Every row comes from one small tree of marks. Brackets hold a mark, then the marks that hang from it, in alphabetical order. Every link used is in the known rows. Which tree was each row made from?
Known rows:
{guzu nuliz}: [-28   1 -11  14  16 -11  23 -12  -4  -5   3 -19  14 -15   6  34   9  -2
  29 -12  -1 -23  35  23 -14]
{purum {gele fipo}}: [ 11  -3   1  44  27  -2  28  48  10  25   3 -30  16 -16 -19  30   6  -4
   9 -22  10  -4  33  36 -22]
{fipo {purum gele}}: [-22  -3  -8  68  24  -6  29  36  -8  16   4 -30  17 -11 -17  26  14  -5
  20  -3   2 -17  44  41 -33]
{purum gele {visus {fipo zevu}}}: [-13   8  19   7  25 -15  23  45  -3  28   2 -46   0 -16 -12  29   6  -7
  14  -6   7 -29  32  27 -22]
{zevu dovi}: [ -4  -9  -5  16  28   6  29  19  -4 -11   3 -19  25 -15 -13  25  -3 -13
   4 -13   0 -24  45  33 -18]
{gele {fipo zevu}}: [  9  -2  11   3   4  12  42  24   5  27   9 -13  12 -10 -18  30   7   5
  13  -9   1 -24  38  23  -5]
{litul zevu}: [-30  15   3  -3  31   8  34   8  -3   6   5 -16  14 -10 -22  26   8  10
  21  -2   5 -21  37  20 -21]
{gele {fipo purum}}: [  6 -11 -10  54   3   8  37  41 -14  24   4 -26  17 -10 -20  27  24  -3
   2 -13   0 -25  41  39 -13]
{zige {guzu {nuliz {fipo purum}}}}: [-43 -19 -19  67   2   0  42  31  -6  27  -3 -29   1 -22  -3  42  24  -2
  20   5 -20 -62  36  30   1]
{purum {gele {fipo zevu}} visus}: [ 13   5  25  39  22   2  25  53   9  32  11 -45   2 -13 -19  29  12 -13
  23  -5  -2 -15  27  30 -18]
{fipo {purum visus} {zevu dovi}}: [ -9  -4  14  45  17  14  30  33 -10  13  12 -33   7 -12 -11  20  26 -21
  13  14 -20 -52  53  41 -19]
{litul {zevu dovi}}: [-14  13   3   3  36  16  30  26   4   0   5 -10  19 -15 -19  22  -1   0
  15  -1  -3 -30  42  30 -13]
{nuliz {fipo purum}}: [-20 -17  -7  54  15   6  45  19 -18  17  -1 -27  18 -11 -10  33  20  -1
   2  -1 -10 -35  44  35 -25]
{purum {gele fipo} visus}: [ 10   2  12  46  32  -8  18  50   1  22   4 -59  10 -16 -20  28  22 -19
  11 -21   2  -6  26  32 -22]
{nuliz fipo}: [-21 -11   2  20  26   4  41   4 -14   8  -1 -30  19 -13  -8  37   1   3
   4 -12  -5 -23  33  23 -25]
{visus {fipo {purum gele} zevu}}: [-15  -1  -2  32  12  -5  33  58  -6  47   1 -15   6 -15 -15  28  11   7
  13   3   4 -43  50  37 -19]
{gele {fipo {purum visus} zevu}}: [  6  -4  14  45   0  10  35  45 -10  40  11 -40   1 -10 -18  24  38 -10
  13   3 -11 -41  38  34 -12]
{visus purum}: [-23  -6  -1  15  10 -15  27   7  -7 -16  -1 -29  18 -11 -20  28   4  10
  -8  -5   1 -11  37  30 -12]
{zige {guzu {nuliz {fipo purum} visus}}}: [-39 -18 -25  75   1 -11  32  27  -5  17  -5 -29  12 -26  -1  43  37  -5
  38  -1 -34 -67  40  39   5]
{purum gele {visus fipo}}: [-13   5   7  22  33 -24  18  47 -14  16  -4 -56  10 -20 -10  28   4 -10
   7 -20  13 -23  29  29 -28]
{fipo {purum visus} zevu}: [-22   2  14  37  10   2  35  15 -18  17  11 -39   2  -7 -17  23  33  -9
  17  13 -14 -42  43  30 -21]
{guzu zige}: [-28  -1  -1  19   9  -4  37   5 -11 -13  -9  -8  21 -13 -21  27  -9   0
   6 -12  -1 -17  50  16 -19]
{nuliz {fipo purum} visus}: [-15 -14 -10  61   9  -5  35  19 -16   9  -5 -30  26 -18  -6  33  40  -2
  18  -6 -26 -43  45  42 -22]
{zige {guzu {nuliz fipo}}}: [-42 -14 -13  32  11  -4  40  18   1  18  -3 -27   3 -24  -2  45   7  -2
  21  -5 -12 -48  30  20   0]
{gele {fipo {purum visus} {zevu dovi}}}: [ 26  -8  16  57   7  21  30  58  -3  34  12 -30   6 -14 -12  22  32 -21
   5   4 -21 -52  47  46  -6]
{labifez {litul {zevu dovi}}}: [ -9  21   9   4  23  22  28  26  -6  10   9  -9  15 -19  -2  18 -20 -10
  11 -10  -5 -31  44  30 -20]

Write each row's tree:
[-38  -1 -27   6   0 -36  24  33  -8   8 -12 -28  14 -29  -2  39  10   2
  26 -25  -4 -59  33  29  19] | {zige {guzu {nuliz {visus fipo}}}}
[-20   3  17  60  25  -3  30  37  -6  26  13 -45  -3  -9 -14  24  27 -14
  25  16 -10 -29  42  37 -35] | {fipo {purum gele visus} zevu}
[ 10  -4  23  41   4  -2  26  58  24  29   7 -21   7 -13 -23  31  12  10
  10   3  -3 -14  35  38  -5] | {visus {purum {gele {fipo zevu}}}}
[-20   7   2  -5 -14 -24  23  14   6   5 -13  13  12 -25   9  37   8   5
  40  -8 -23 -55  57  22   9] | {guzu {nuliz {visus {fipo zevu}}} zige}
[ 15  -2   9  62  12 -24   9  62  19   6  -3 -39  25 -20 -24  31  30   6
  16 -19 -13  -8  36  52  -6] | {nuliz {visus {purum {gele fipo}}}}
[ 29   2  28  44  29  10  20  68  20  31  12 -39   8 -19 -17  26  14 -26
  16  -3 -12 -30  38  40 -12] | {purum {gele {fipo {zevu dovi}}} visus}
[-29  -8  16  20   0   5  40  -1  12  12  -5   8   0 -20   6  43  -4   4
  31  15 -30 -44  54  14  -6] | {guzu {nuliz {fipo zevu}} zige}
[-12 -12   3  49   4   2  43  18  -7  27   1 -18  16 -13  -9  33  38   3
  29  11 -33 -52  51  40 -17] | {nuliz {fipo purum zevu} visus}
[-15  -3   1  21  15 -27  20  55  -3   5  -8 -35  18 -20 -20  31   3  13
  -7 -12  12 -21  36  38 -10] | {visus fipo {purum gele}}
[ -1  -9  12  -4   3  -5  27  51   3  12  -1 -11  15 -20 -15  28  -4  12
 -12  -2  -5 -52  50  37   9] | {visus {fipo {zevu dovi}} purum}
[-19   1 -18  -1  12 -33  13  14  -9  -1 -10 -21  21 -24  11  36  15   2
  35 -27  -7 -39  42  31   1] | {guzu {nuliz {visus fipo}}}
[-16   1  12  11  10 -18  28  57  10  25   0 -23   6 -17 -20  31   3  18
   4   3   5 -34  40  32  -8] | {visus {fipo zevu} {purum gele}}
[-25   1  -5  29   3 -25  19  -6  -2 -24 -11  -2  23 -22   1  34  13  -5
  41 -14 -23 -25  56  26  -4] | {guzu {nuliz visus} zige}
[-43  -5 -16  41  -5 -36  15  23   8 -13  -4 -31  12 -25 -10  37  24   5
  30  -5 -23 -40  33  35  18] | {zige {guzu {nuliz {visus purum}}}}
[  8  -7   4  39  -4  15  44  38  -5  43   9 -12   8  -7 -18  27  27   3
  11   1  -5 -41  45  36  -8] | {gele {fipo purum zevu}}
[ -8   4  -4  43  11 -21  26  56  -5  31  -1 -20  16 -18 -13  29  25   4
  31  -3  -8 -50  52  48 -17] | {nuliz {visus {fipo {purum gele} zevu}}}
[  4  -6   1  58  11   2  27  44 -19  22   5 -52  12 -11 -19  24  38 -13
   0 -14  -4 -30  33  40 -16] | {gele {fipo {purum visus}}}
[-23  -1 -10  11  -6 -33  19  19  -5 -14 -20  -3  24 -28   4  37   6   2
  26 -23 -16 -44  56  29   4] | {guzu {nuliz {visus fipo}} zige}
[-14   1   7  -9  -6 -26  24  31  -4   4  -4 -16  20 -19 -13  31  19  20
  12  -6 -10 -44  45  35   6] | {nuliz {visus {fipo zevu} purum}}
[  5  -6  10   2  -1 -19  19  49   6  -1  -4 -12  24 -24 -13  29  14   9
   4  -6 -20 -52  53  45  15] | {nuliz {visus {fipo {zevu dovi}} purum}}
[-23   3   2  70  31 -12  20  41 -15  13   5 -55   8 -11 -15  22  28 -18
  17   1  -5 -20  38  42 -39] | {fipo {purum gele visus}}
[ -6  -7   7  64  26  13  31  47  11  27  12 -13   8 -14 -16  23   8 -15
  22  13 -13 -40  56  49 -22] | {fipo {purum gele} {zevu dovi}}
[ 27  -9  27  52  11   8  20  70  31  21   9 -18  11 -20 -24  28   6   0
   4   3 -13 -27  43  47   2] | {visus {purum {gele {fipo {zevu dovi}}}}}
[-39 -14 -19  39   7 -17  32  18   4   7  -7 -30  12 -27   1  45  18  -3
  37 -11 -28 -56  34  28   6] | {zige {guzu {nuliz fipo visus}}}
[  2  -7  18  18  14 -11  22  69  18  18   0 -16  12 -23 -21  29  -6   5
   0   3  -3 -43  48  44   0] | {visus {fipo {zevu dovi}} {purum gele}}
[  4  -5   2  43  19   6  32  70   5  39   3  -9  10 -20 -14  26   3  -8
   9   2  -2 -56  57  47 -11] | {visus {fipo {purum gele} {zevu dovi}}}
[-24 -15  -6  79  -3 -14  25  17  -4  -3 -13  -5  17 -25   7  40  32  -5
  33   5 -45 -48  61  36  -6] | {guzu {nuliz {fipo purum} visus} zige}
[-13  -5 -14  46  21 -14  29  58 -15  27  -6 -32  16 -18 -15  27  10   4
   2 -13  12 -34  46  41 -23] | {visus {fipo {purum gele}}}
